Every row comes from one small tree of marks. The marks that hang from a mark follow it in brackets, in the order of their numbers. Every link used is in the known rows. Which tree was each row made from?
Known rows:
J939{J162{J218 J910{J200 J896}}}: [-1.95, -3.32, -2.62, -2.33,  0.61, -0.65, -0.24, -0.71,  2.22,  0.22,
  2.14, -0.89,  1.68, -1.92, -1.35,  0.76, -0.31,  1.53,  0.32]
J939{J162{J218} J896{J910}}: [-0.62, -0.55, -3.54, -5.78, -0.45,  1.64,  0.55, -0.03,  1.33,  1.74,
 -0.98,  0.06,  0.30, -0.47, -0.26,  0.39, -0.07,  1.41,  0.38]
J162{J218 J939}: [ 0.10,  1.92,  0.12, -0.74, -0.06, -0.99,  0.67,  0.11, -0.87,  0.78,
  1.44,  0.27, -0.64, -1.58,  0.95,  0.37,  0.33,  0.59,  0.74]
J200{J218{J896{J939}}}: [-0.03,  1.72,  3.04,  0.23,  1.21,  0.71,  0.02,  0.49, -0.26, -1.26,
 -1.72,  0.78, -1.00,  1.40,  1.76, -1.07, -0.06, -0.54,  0.37]
J162{J218 J939{J896}}: [ 0.05,  2.78, -0.78, -2.80,  0.64, -0.69,  0.65,  0.16,  0.11,  0.31,
  0.98,  0.34, -0.08, -1.01,  0.55,  0.96,  0.07,  1.28,  1.80]
J939{J162 J896{J218 J910{J200}}}: [ 0.47, -1.67, -5.23, -2.04, -0.11,  1.09, -0.27, -0.13, -0.62,  0.39,
 -0.61, -0.14,  0.48,  0.99, -1.70,  0.32, -0.01, -0.54, -0.47]
J162{J218{J896{J910{J200} J939}}}: [-2.05,  0.38, -1.43,  0.84,  1.01,  2.34,  0.44,  0.97,  0.17, -0.16,
 -1.39,  0.04,  0.98, -0.26,  0.59,  0.41,  0.18,  0.37, -0.33]
J910{J200 J896{J218 J939}}: [ 0.20,  1.08, -4.56,  2.34,  0.20,  0.04, -1.07, -0.27, -1.13, -1.05,
 -1.58, -0.32,  0.43,  0.08, -0.58, -1.13,  0.02, -3.52,  0.34]
J939{J162 J896{J910{J200}}}: [-0.81, -1.05, -4.12, -1.42, -0.55,  2.06,  0.59, -0.12, -0.47,  1.04,
 -0.18, -0.31,  0.57,  0.77, -0.92, -0.16,  0.09, -0.51, -1.22]
J162{J218 J910{J200} J939{J896}}: [-0.80,  1.45, -1.48,  0.43,  1.66, -1.23,  0.07,  0.26,  1.22, -0.16,
  3.25, -0.46,  1.36, -0.40, -0.70,  2.46, -0.03,  2.21,  1.63]
J939{J162{J910{J200 J896{J218}}}}: [ 0.36, -3.01, -0.73, -0.14,  0.15, -1.74, -1.09, -0.90,  0.98, -0.72,
  1.40, -0.44,  0.81, -0.51, -1.98,  0.23, -0.34, -0.39,  0.13]
J939{J162{J910}}: [ 1.55, -1.55,  3.73,  0.16, -2.02, -1.62,  0.17, -0.65, -0.69,  0.51,
  0.85, -0.11, -1.13, -0.43, -0.06, -0.59, -0.08,  0.72, -0.97]
J910{J896}: [ 0.22,  1.71,  0.66, -0.70, -0.07, -1.12, -0.07, -0.70, -1.70, -0.02,
 -0.50,  0.33, -0.96, -1.57,  1.16, -1.58, -0.06, -1.91,  0.44]
J162{J218 J910 J939}: [ 0.50,  1.66,  2.93,  0.79,  0.07, -2.10,  0.18,  0.17,  1.00,  0.77,
  2.51,  0.12, -0.18, -1.15,  0.47,  1.58,  0.16,  1.57,  1.18]
J162{J910{J200{J218}}}: [-0.14, -0.15, -3.21,  2.41,  1.89, -1.20, -0.81, -0.06, -0.79, -0.20,
  2.51, -0.56, -0.05,  0.91,  0.46,  0.49, -0.04,  0.28,  0.21]
J910{J896{J218 J939{J162}}}: [ 1.06, -0.50, -0.48, -1.34, -1.76,  0.40, -0.58, -0.66,  0.86, -0.15,
 -2.75,  0.12, -0.26,  0.19, -0.97, -1.74, -0.15, -2.84,  0.05]
J218{J896}: [ 1.05,  0.63,  6.49, -0.25,  0.08, -1.63,  0.61, -0.08, -3.17, -1.57,
 -0.36,  0.94, -1.82, -1.47,  1.80, -1.18, -0.10,  0.89, -0.24]
J939{J896}: [ 1.54,  2.38, -0.16, -1.45, -0.26, -1.10,  0.16, -0.35, -2.97, -0.40,
 -0.72,  0.30, -1.44, -0.42,  1.06, -1.02, -0.10, -0.20,  0.57]
J896{J218 J910}: [ 2.11,  1.71, -1.19,  0.42, -0.62, -0.69, -0.65,  0.03, -2.26,  0.77,
 -1.33,  0.62, -1.46,  0.05,  0.63, -0.45,  0.24, -1.81, -0.01]
J218{J896{J910{J200} J939}}: [-1.04,  1.18,  1.65,  3.51,  0.19,  2.11,  0.50,  0.76, -1.08, -0.40,
 -1.77,  0.33,  0.18,  0.90,  0.70, -0.56,  0.27, -1.47, -1.34]

Write each row's tree:
[ 2.55,  2.85,  3.77,  0.97,  0.48, -2.89, -0.65, -0.09,  0.54, -0.70,
  1.40,  0.69, -0.53,  0.96, -0.51,  1.64, -0.10,  0.29,  1.92] | J162{J910 J939{J896{J218}}}
[ 0.38,  2.43,  3.12,  2.78, -0.57, -0.66, -0.60, -0.34,  1.27, -0.05,
 -1.22,  0.05, -0.04,  0.36,  0.42, -0.75, -0.14, -2.27,  0.56] | J162{J910{J896{J939}}}
[ 0.06,  2.38,  5.23,  1.80, -0.48,  1.57,  0.56,  0.70, -0.50,  0.02,
 -2.91,  1.01, -0.87,  0.82,  1.48, -0.88,  0.21, -1.38, -0.80] | J218{J896{J910 J939}}
[-0.62, -1.90, -3.24,  2.27, -0.16,  1.26, -0.51,  0.01,  1.77,  0.34,
  0.61, -0.92,  0.77,  2.30, -0.92, -0.12, -0.02, -0.76, -0.95] | J896{J939{J162{J910{J200{J218}}}}}
[ 1.97,  2.66, -1.94, -1.72,  0.25, -0.41, -0.66,  0.05, -1.30,  0.23,
 -1.75,  0.73, -0.95,  0.72,  0.27,  0.06, -0.02, -1.09,  1.09] | J939{J896{J218 J910}}
[-0.94, -0.56,  2.16,  1.98,  1.26, -0.41, -0.04,  0.58,  0.44, -1.59,
  0.34, -0.31,  0.87, -0.62,  0.24,  0.95, -0.18,  2.11,  0.36] | J162{J218{J896{J939}} J910{J200}}
[-0.52, -3.49, -2.76, -0.94, -0.34, -0.84,  0.02, -0.36,  0.08,  0.40,
  2.38, -1.07,  0.70, -1.54, -0.94,  0.71, -0.10,  2.51, -0.59] | J939{J162{J218 J910{J200}}}
[-0.97, -3.63,  3.39, -0.57,  1.84, -0.51,  0.03, -0.06,  1.18, -1.31,
  2.32, -0.05,  0.45,  0.83, -0.33,  0.68, -0.34,  2.53, -0.47] | J939{J162{J910{J200{J218{J896}}}}}
[ 0.61, -2.33,  1.00, -2.65, -1.12, -1.42,  0.09, -0.40,  0.66,  0.87,
  1.19, -0.40, -0.34, -1.53, -0.14,  0.34, -0.16,  2.53, -0.01] | J939{J162{J218 J910}}
[ 0.57, -1.36,  0.29, -4.58, -0.41, -1.17,  0.05, -0.44,  1.52,  0.23,
  0.74, -0.33,  0.21, -0.78, -0.54,  0.90, -0.43,  3.22,  1.11] | J939{J162{J218 J910} J896}
[-1.16,  1.23,  2.13,  3.82,  1.03, -1.50, -0.04, -0.31,  1.44, -0.05,
  3.08, -0.13,  1.07, -0.45, -0.57,  1.02,  0.12, -1.18,  0.46] | J162{J910{J200 J896} J939}
[-1.39,  1.79, -7.27,  3.00,  0.96,  3.18, -0.40,  0.68,  0.21,  1.26,
 -1.15, -0.41,  0.53,  2.53,  0.54, -0.41,  0.46, -3.01, -0.72] | J896{J910{J200{J218}} J939}
[-0.16,  0.83,  9.14, -0.10,  1.30, -2.31,  0.58,  0.42,  1.52, -0.86,
  2.36,  0.83, -0.07, -1.48,  0.84,  1.96, -0.09,  3.35,  1.41] | J162{J218{J896} J910 J939}
[ 0.69,  1.57, -5.25,  3.85, -0.59,  1.42, -0.76,  0.46, -1.60,  0.50,
 -2.01, -0.23, -0.03,  1.42, -0.35, -0.48,  0.42, -3.33, -0.87] | J896{J218 J910{J200} J939}
[-1.11,  0.41, -0.35,  1.74,  1.98,  1.28,  0.02,  0.55, -0.92, -1.72,
 -0.65,  0.12,  0.05,  1.24,  0.97, -0.74,  0.02, -0.57, -0.18] | J910{J200{J218{J896{J939}}}}
[ 0.55, -1.18,  6.42, -0.43, -1.95,  0.93,  0.98,  0.01, -0.71, -0.89,
 -2.22,  0.57, -1.03,  0.07,  0.49, -1.77, -0.08, -0.05, -1.41] | J218{J896{J939{J162}}}
[-0.73, -2.40, -3.11,  1.04, -1.20,  0.75, -0.07,  0.02,  1.28,  0.53,
  0.56, -1.23,  1.17, -0.18, -1.16,  0.32, -0.02,  1.04, -0.79] | J896{J939{J162{J218 J910{J200}}}}
[-0.34, -1.35,  3.45, -1.77, -0.01,  1.64,  0.45,  0.17,  1.05, -0.83,
 -1.80,  0.59, -0.57,  1.48,  0.66, -1.27, -0.15, -0.02, -0.49] | J200{J218{J896{J939{J162}}}}
[ 0.40, -1.40, -4.84,  1.87, -1.83,  2.37, -0.35,  0.19, -0.23,  1.05,
 -1.98, -0.40,  0.41,  1.57, -1.50, -0.66,  0.32, -2.68, -1.73] | J896{J218 J910{J200} J939{J162}}
[-1.14, -4.24,  3.33, -1.79,  0.83, -1.13,  0.49, -0.07,  0.63, -1.23,
  2.27, -0.31,  0.77, -1.82, -0.66,  1.14, -0.34,  4.24, -0.30] | J939{J162{J218{J896} J910{J200}}}
[-0.31, -0.61, -3.11,  0.95,  0.85, -1.79, -0.42, -0.07, -1.31, -0.05,
  2.35, -0.86,  0.32, -1.61,  0.16,  0.90, -0.02,  1.97,  0.30] | J162{J218 J910{J200}}
[-0.13, -1.76, -4.18,  0.28, -1.05,  1.01, -0.64, -0.59,  0.36, -0.56,
 -1.60, -0.50,  0.79,  0.29, -1.71, -1.37, -0.09, -2.92, -0.55] | J910{J200 J896{J218 J939{J162}}}
[ 0.36,  0.04, -0.66, -3.18, -1.21,  1.46,  0.63, -0.23, -0.01,  1.43,
 -1.44,  0.30, -0.42,  0.73, -0.15, -0.56,  0.03, -0.38, -0.61] | J939{J162 J896{J910}}
[ 1.91,  2.78, -2.01,  2.31, -1.31,  0.88, -0.70,  0.42, -1.09,  0.86,
 -3.11,  0.46, -0.99,  1.36,  0.42, -0.89,  0.35, -3.25, -0.26] | J896{J218 J910 J939}
[-0.29, -2.96,  4.13, -5.04, -0.28, -0.52,  1.00, -0.15, -0.64, -0.74,
 -0.06,  0.49, -0.66, -2.36,  0.62, -0.40, -0.23,  3.23, -0.11] | J939{J162{J218{J896}}}
[ 0.19, -1.12, -2.30, -2.21, -2.23,  1.33,  0.49, -0.07, -0.04,  0.97,
 -1.77, -0.48, -0.36, -0.59,  0.05, -1.19,  0.11,  0.02, -0.63] | J896{J939{J162{J218}}}
[-1.79,  2.71, -4.95,  0.58,  2.67,  2.06,  0.17,  0.65,  1.58,  1.13,
  1.60,  0.20,  1.13,  2.54, -0.16,  1.54,  0.34, -1.28,  0.79] | J162{J939{J896{J910{J200{J218}}}}}
[-0.79,  0.55,  2.90, -2.70,  1.10,  0.15,  0.56,  0.53, -0.46,  0.16,
 -0.71,  0.89, -0.49, -1.62,  1.65,  0.43,  0.04,  1.85,  0.48] | J162{J218{J896{J910}}}
[ 0.11,  2.47,  5.87,  2.19,  0.19, -2.09, -0.01, -0.42,  1.89,  0.34,
  1.97,  0.53,  0.02, -0.42,  0.21,  0.69,  0.03, -1.18,  1.05] | J162{J910{J896} J939}
[ 0.26, -1.74, -0.57,  3.67, -2.02,  0.58, -0.01, -0.15,  0.06,  0.12,
  0.14, -0.95,  0.34,  0.97, -1.09, -0.55,  0.06, -0.76, -1.81] | J896{J939{J162{J910{J200}}}}
